Known rows, with every way that one mark hangs from another:
{Q633 {Q301 Q148 Q169 Q363}}: [-0.04 -0.58  0.46  0.42  0.44  1.52 -1.39  1.51 -0.74  0.90  1.20  0.16
 -0.78 -0.48  0.18 -0.42  0.40 -0.02  1.10  0.00 -0.86 -0.67  0.51  0.30]
{Q460 {Q301 Q169 Q252 Q766}}: [-1.59  0.75  0.35 -0.07 -0.24  0.38  1.21  0.25 -0.49 -0.98  0.27 -0.06
  1.13  0.26 -1.09  0.17  1.03 -0.56 -0.32  0.57  0.28  1.48 -1.39 -1.53]
{Q633 {Q301 Q127 Q169}}: [-0.70 -0.13  1.10  0.95  0.60  1.98 -1.71 -0.88 -0.38  0.61  1.67 -1.43
  0.42 -0.20 -0.99  0.73  0.28 -0.83  0.29  0.49  0.49  0.31  0.85  0.56]
{Q148 {Q301 Q127 Q361 Q363 Q633 {Q766 Q169}}}: [ 1.68  0.00 -1.34 -0.59  0.07 -0.10 -0.23  1.29  1.52  1.26 -2.53 -0.66
 -0.61  0.15  0.30  0.57 -0.47  1.46  0.20 -1.29 -0.67 -1.12 -1.25  0.84]
{Q252 Q766}: [-0.05 -0.14  0.29  0.76 -0.05 -0.17 -0.13 -5.54 -0.85 -1.57  2.14  0.99
 -0.42  0.11 -0.74  0.82  1.39 -1.02 -0.65  0.48  1.14 -0.14  1.44  0.74]
{Q633 {Q301 Q127 Q148 Q169 Q361 Q363 Q766}}: [ 1.71 -0.03  0.48 -0.72 -0.10 -1.28 -0.38  4.62  2.66  1.22 -1.98  0.60
 -0.17 -1.01  0.75  0.06 -0.33  2.86 -0.42 -1.35 -0.81  0.16 -0.95  1.15]
{Q301 Q127 Q169 Q252 Q361 Q363}: [ 0.57 -0.16  0.23 -1.33 -0.21 -0.61  0.60  2.37  1.40  0.42 -0.76 -0.24
 -0.49 -0.81  0.71 -0.38 -1.70  0.98 -1.47  0.94 -1.16  0.34 -0.22  1.14]
{Q578 {Q766 Q169}}: [-1.22  0.00 -1.85  0.35 -0.62  0.78 -0.34 -5.28 -1.11 -1.23  0.69 -0.31
  0.01  1.02 -1.14  1.03 -1.24 -2.63 -0.07  0.57  0.97  0.11  0.42  0.75]
{Q633 {Q301 Q148 Q252 {Q766 Q169 Q578}}}: [ 1.03 -0.29 -0.15 -0.56  1.10 -0.17 -0.26  0.40  1.92 -0.20 -1.27  0.64
  1.57  1.38  0.51 -0.37  0.26 -1.18  1.26 -0.03 -1.04  0.19 -0.25 -2.13]
{Q148 {Q301 Q363 Q766}}: [-0.83 -0.24  0.20  1.36  0.15  1.67 -0.31 -2.98  0.97 -0.02  0.23  0.41
 -0.72 -0.13 -0.53  1.18  1.54 -0.60  0.06 -0.99 -0.05 -1.17 -0.26  0.81]
{Q238 Q301}: [-2.27 -0.18  0.09  1.03  0.34  1.85 -0.16 -4.96 -1.85 -0.71  2.63 -0.04
 -0.61  0.33 -1.11  0.89  1.04 -2.65  0.95  0.38  0.86 -0.31  1.12  0.91]
{Q633 {Q301 Q169 Q252}}: [-1.58 -0.36  1.04  0.31  0.72  2.58 -0.41 -0.74 -0.54 -0.48  2.70 -0.93
  0.29  0.50 -0.47  0.40  0.61 -2.15  0.81  2.17  0.40  0.58  0.14 -0.36]
{Q148 {Q301 Q127}}: [-1.00  0.21  0.42  2.05  0.10  2.00 -1.15 -4.19 -0.70  0.33  0.95 -0.85
  0.36  0.52 -1.37  1.24  0.86 -1.29 -0.19 -0.29  1.19 -0.26  1.10  0.54]
{Q460 {Q301 Q252}}: [-1.73 -0.40  0.64  1.77  0.11  0.94  0.84 -2.88 -1.38 -0.95  2.08 -0.22
  1.08  0.65 -0.82  0.38  1.32 -1.38 -0.52  1.00  1.58  0.69 -0.02 -0.66]
{Q238 {Q301 Q148 Q361 Q363 Q633}}: [ 0.08 -0.45 -0.92 -0.32 -0.31 -1.02  0.55  1.64 -1.58  0.45  0.76  0.75
 -2.05 -0.81  1.46 -0.97 -0.17  1.00  1.38 -0.84  0.10 -1.30  0.21  1.16]
{Q460 {Q301 {Q252 Q766} Q361 Q363 Q633}}: [ 1.49 -0.93  0.47  0.06 -0.88 -1.83  1.23  0.77  0.67 -0.53  0.04  0.50
 -0.85 -0.22  1.11 -0.31  0.72  1.83 -1.09  0.13  1.53  0.22 -1.03  0.32]
{Q578 Q766}: [-2.15 -0.10 -0.65  1.60 -0.98  0.08 -0.01 -5.24 -1.26 -1.72  1.84  0.10
 -0.30  0.05 -0.74  1.03 -0.58 -1.96 -0.74  0.12  2.12  0.04  0.85  1.26]
{Q148 {Q301 Q169 Q252 Q633}}: [-1.92  0.75 -0.40  0.11 -0.05  2.48 -0.12  0.16 -3.16 -0.31  1.88 -1.52
 -0.56  0.52 -0.39 -0.64  0.35 -1.71  1.57  1.42  0.49 -0.20 -0.13 -1.66]
{Q633 Q301}: [-1.39 -1.38  0.85  2.20  1.15  2.21 -0.86 -4.37 -0.97 -0.62  3.59 -0.45
  0.08  0.39 -0.61  1.20  1.55 -1.99  0.86  1.04  1.59 -0.73  1.23  0.92]
{Q633 {Q301 Q127 Q148 Q252 {Q766 Q169 Q578}}}: [ 1.88  0.47  0.39 -0.45  0.78 -0.93 -0.82  1.68  3.19  0.69 -2.51 -0.05
  2.26  0.85  0.32 -0.15 -0.45 -0.13  0.12 -1.03 -1.29  0.66 -0.22 -1.69]
{Q301 Q127 Q148 Q169 Q252 Q361 Q363 Q766}: [ 1.29  1.25 -0.18 -2.16 -0.68 -2.95  1.29  5.51  2.57  0.45 -2.73  1.15
  0.16 -1.32  1.10 -0.94 -1.32  2.89 -1.62 -0.85 -1.89  0.70 -1.30  0.42]
{Q301 Q127 Q148 Q169 Q363 Q633}: [ 0.58  1.14 -0.53 -0.61 -0.39 -1.46 -1.00  4.34 -2.09  1.52  0.07 -0.37
 -0.85 -2.31  0.73 -1.87 -1.11  2.07 -0.02 -1.65 -1.79 -1.29  0.76  0.03]

Rows:
[ 1.38  0.33 -0.96 -1.23 -0.55 -2.36  0.04  5.28 -1.66  1.16 -0.76  0.05
 -1.12 -1.70  1.45 -1.70 -1.65  3.05 -0.02 -0.91 -1.20 -1.01  0.31  0.65] | {Q301 Q127 Q148 Q169 Q361 Q363 Q633}
[-0.50 -0.18 -0.92  0.63  0.50  0.79  0.57 -3.13 -0.77 -0.62 -0.09  0.08
  1.18  1.23 -1.53  1.03  1.29 -1.03  0.31 -0.14  0.18  0.28 -0.71 -0.69] | {Q460 {Q301 {Q766 Q169}}}
[-0.08  0.52  1.30  1.35  0.28 -0.02 -0.68  0.49  1.14  0.42  1.26 -0.46
  1.55 -0.19  0.06  0.18  0.55 -0.12 -0.43 -0.31  0.67  0.83  0.44  0.16] | {Q633 {Q301 Q127 Q148 Q252}}
[-0.38  2.05 -0.39 -0.90 -0.56 -1.61  0.04  4.17 -2.34  0.43  0.66 -0.79
  0.57 -1.30  0.45 -1.93 -0.94  1.06 -0.02 -0.30 -0.91  0.29  0.40 -1.27] | {Q301 Q127 Q148 Q169 Q252 Q633}
[-0.66 -0.35  0.20  0.35 -0.17  0.14  0.32 -2.79  0.08 -0.04  0.59 -0.21
 -0.32  0.28 -0.40  1.05 -0.25 -0.69 -0.18  0.01  1.19  0.31  0.69  1.88] | {Q238 {Q301 Q127 Q361}}
[ 0.01 -1.30 -0.25 -0.31  0.06 -0.85  1.05  0.15 -0.99 -1.09 -1.79  0.73
  0.29  1.03 -0.19 -0.07 -0.04  0.47  0.46  0.49  0.75  0.31 -0.48 -1.65] | {Q460 {Q301 Q169 Q361 {Q766 Q578}}}
[-0.84 -0.80  0.32  0.78 -0.12  1.62 -0.47 -0.62 -1.83  0.43  0.70 -0.28
 -0.58 -0.23 -0.78 -0.10  0.39 -0.19  0.00  0.28 -0.20 -0.31 -0.04 -0.12] | {Q460 {Q301 Q169 Q363}}
[ 1.56 -0.26  0.89 -0.89 -0.05 -0.40 -0.29  5.03  2.33  1.39 -1.08 -0.12
  0.04 -0.50  1.16 -0.58 -1.08  1.70 -0.52  0.22 -0.69  0.82 -0.62  0.69] | {Q633 {Q301 Q127 Q148 Q169 Q252 Q361 Q363}}
[-0.16  0.50  0.36  0.42 -0.30 -0.21  1.15 -0.86  2.53 -0.55 -1.34  0.00
  0.86  0.71 -0.26  1.29  0.47  0.23 -1.09  0.08  1.21  0.91 -1.10  0.40] | {Q148 {Q301 Q127 Q252 Q361 Q766}}
[ 1.25  0.85 -0.62 -1.86 -0.74 -2.63  0.67  6.63 -0.53  1.00 -1.01 -0.07
 -0.69 -1.64  1.86 -2.07 -1.90  2.80 -0.60 -0.30 -1.39 -0.24 -0.44  0.09] | {Q301 Q127 Q148 Q169 Q252 Q361 Q363 Q633}
[-1.15  1.17 -0.43 -0.79 -0.04  0.04  0.62  0.98 -2.22 -0.78  1.33  0.54
  0.34 -0.05 -0.14 -1.35 -0.17 -0.87  0.40  1.23 -0.80  0.56  0.56 -1.19] | {Q301 Q148 Q169 Q252}
[ 0.10 -1.38  0.27  0.43  0.64 -0.87 -0.03 -2.25  0.98 -0.51 -0.39  1.18
 -0.61 -0.97  0.70  0.07  0.24 -0.02 -0.35 -1.01 -1.09 -1.84  0.94  0.25] | {Q301 Q363 {Q766 Q578}}
[-1.00 -0.77 -0.78  0.17  0.08  2.54  0.11 -2.05 -2.46 -0.78  0.49 -0.14
 -0.97  1.60 -0.79  0.52  0.20 -1.44  1.42  2.05  1.20 -0.08  0.24 -0.09] | {Q148 {Q301 Q169 Q361}}
[-0.30  0.25  1.09  1.26 -0.16  1.75 -0.73 -1.44  1.82  1.01 -0.09 -0.82
 -0.09 -0.25 -0.24  0.73  0.15 -0.67 -1.16 -0.54 -0.20 -0.07  0.06  0.58] | {Q148 {Q301 Q127 Q252 Q363}}
[ 1.73 -0.42  0.39 -0.75  0.27 -1.75 -0.46  3.51  1.60  0.37 -2.60  0.59
  0.73  0.25  0.62 -0.37 -0.73  1.78  0.43 -0.87 -0.17  0.41 -0.04 -0.83] | {Q633 {Q301 Q127 Q148 Q169 Q361 {Q766 Q578}}}
[ 2.55  0.17  0.84 -1.89 -0.32 -0.05 -1.44 -1.65  4.17  1.30 -3.12 -0.08
 -0.29  0.55  0.05  0.09 -1.21 -1.10 -1.03 -1.17 -2.03  0.91  0.27 -0.18] | {Q238 {Q301 Q127 {Q252 {Q766 Q169 Q578}} Q363}}
[ 0.08 -0.81 -0.34 -0.09  0.50  0.71 -0.13  1.13 -1.68 -0.39  1.18  0.60
 -0.29  0.89  0.20 -0.15  0.22  0.02  1.62  1.46  0.88  0.06  0.37  0.10] | {Q633 {Q301 Q148 Q169 Q361}}
[-1.76  0.65  0.31  1.01  0.11  1.51  0.67 -3.10  0.69 -1.12  0.86  0.13
  0.54  0.84 -0.85  1.14  1.66 -1.73  0.03  0.35  0.88  0.37 -0.66 -0.61] | {Q148 {Q301 Q252 Q766}}
[ 0.85 -0.69  0.50  1.34  0.41 -0.68 -0.31  0.12  0.48  0.22  0.69  0.25
  0.67  0.21  0.37  0.47  0.21  1.02  0.01 -0.12  1.52  0.18  0.66  1.25] | {Q633 {Q301 Q127 Q148 Q361}}
[ 2.31 -1.21 -0.74 -1.87  0.37 -1.14  0.77 -3.00  1.30 -1.45 -1.73  1.21
  0.04  2.15  0.54 -0.01 -0.83 -1.19 -0.20  2.03 -0.10  0.57  0.54 -0.92] | {Q301 {Q252 {Q766 Q169 Q578}} Q361}
[-1.78  0.22  0.35  0.48 -0.13  1.44  0.59 -0.61 -2.12 -0.62  1.31 -0.66
  0.78  0.68 -1.15 -0.28  0.61 -1.39  0.00  1.60  0.72  1.22 -0.45 -1.51] | {Q460 {Q301 Q169 Q252}}
[-0.05  0.14 -0.01 -0.02 -0.53 -1.06  1.00  1.21  0.09 -0.16 -1.70 -0.02
  0.96  0.11 -0.96  0.67  0.03  1.74 -0.96 -0.38  0.97  1.24 -1.22 -0.03] | {Q460 {Q301 Q127 Q169 Q361 Q766}}
[ 0.47  1.52  0.92 -1.06 -0.68 -0.60 -0.31 -0.82  0.83 -0.49 -0.01 -0.15
  0.41 -0.35 -0.80  0.02 -0.22 -0.15 -1.79  0.53 -0.34  1.57  0.32 -0.14] | {Q301 Q127 Q169 {Q252 Q766}}
[ 0.76  1.18 -0.54 -0.59 -0.08  0.59 -0.52  1.58  2.27  1.47 -1.83 -1.39
  0.24 -0.24  0.06  0.17 -0.11  0.31 -0.31 -1.51 -1.54 -0.59 -1.51 -0.38] | {Q148 {Q301 Q127 Q252 Q363 Q633 {Q766 Q169}}}
[ 0.71 -1.21 -0.77 -0.93 -0.06  0.00 -0.13  2.49 -0.43  0.26 -2.17  0.09
 -1.99  0.00  1.09 -0.62 -0.67  1.00  1.47 -0.35 -0.55 -1.75 -0.54 -1.01] | {Q148 {Q301 Q169 Q361 Q363 Q633 {Q766 Q578}}}
[ 1.00 -1.02 -1.34 -0.96  0.91 -0.93 -0.34 -0.14 -0.18  0.26 -0.95  0.16
 -0.78 -0.55  0.98 -0.63 -0.63  0.04  0.86 -1.00 -2.14 -2.48  0.43 -0.72] | {Q301 Q363 Q633 {Q766 Q169 Q578}}
[-0.07  1.22 -0.29 -0.63 -0.72 -1.99  1.03  2.74 -0.53  0.27  0.18 -0.25
 -0.04 -0.39  1.03 -1.04 -0.70  0.87  0.27 -0.62  0.63  0.57 -0.19  0.31] | {Q238 {Q301 Q127 Q148 Q252 Q361 Q633}}
[-0.03  0.32 -0.35  0.22  0.09 -1.62  0.48 -0.12  0.23 -0.29  0.18  1.77
 -0.39 -1.40  0.49 -0.26  0.92  1.07 -0.51 -1.54 -1.09 -1.23  0.30  0.73] | {Q301 Q148 Q363 Q766}
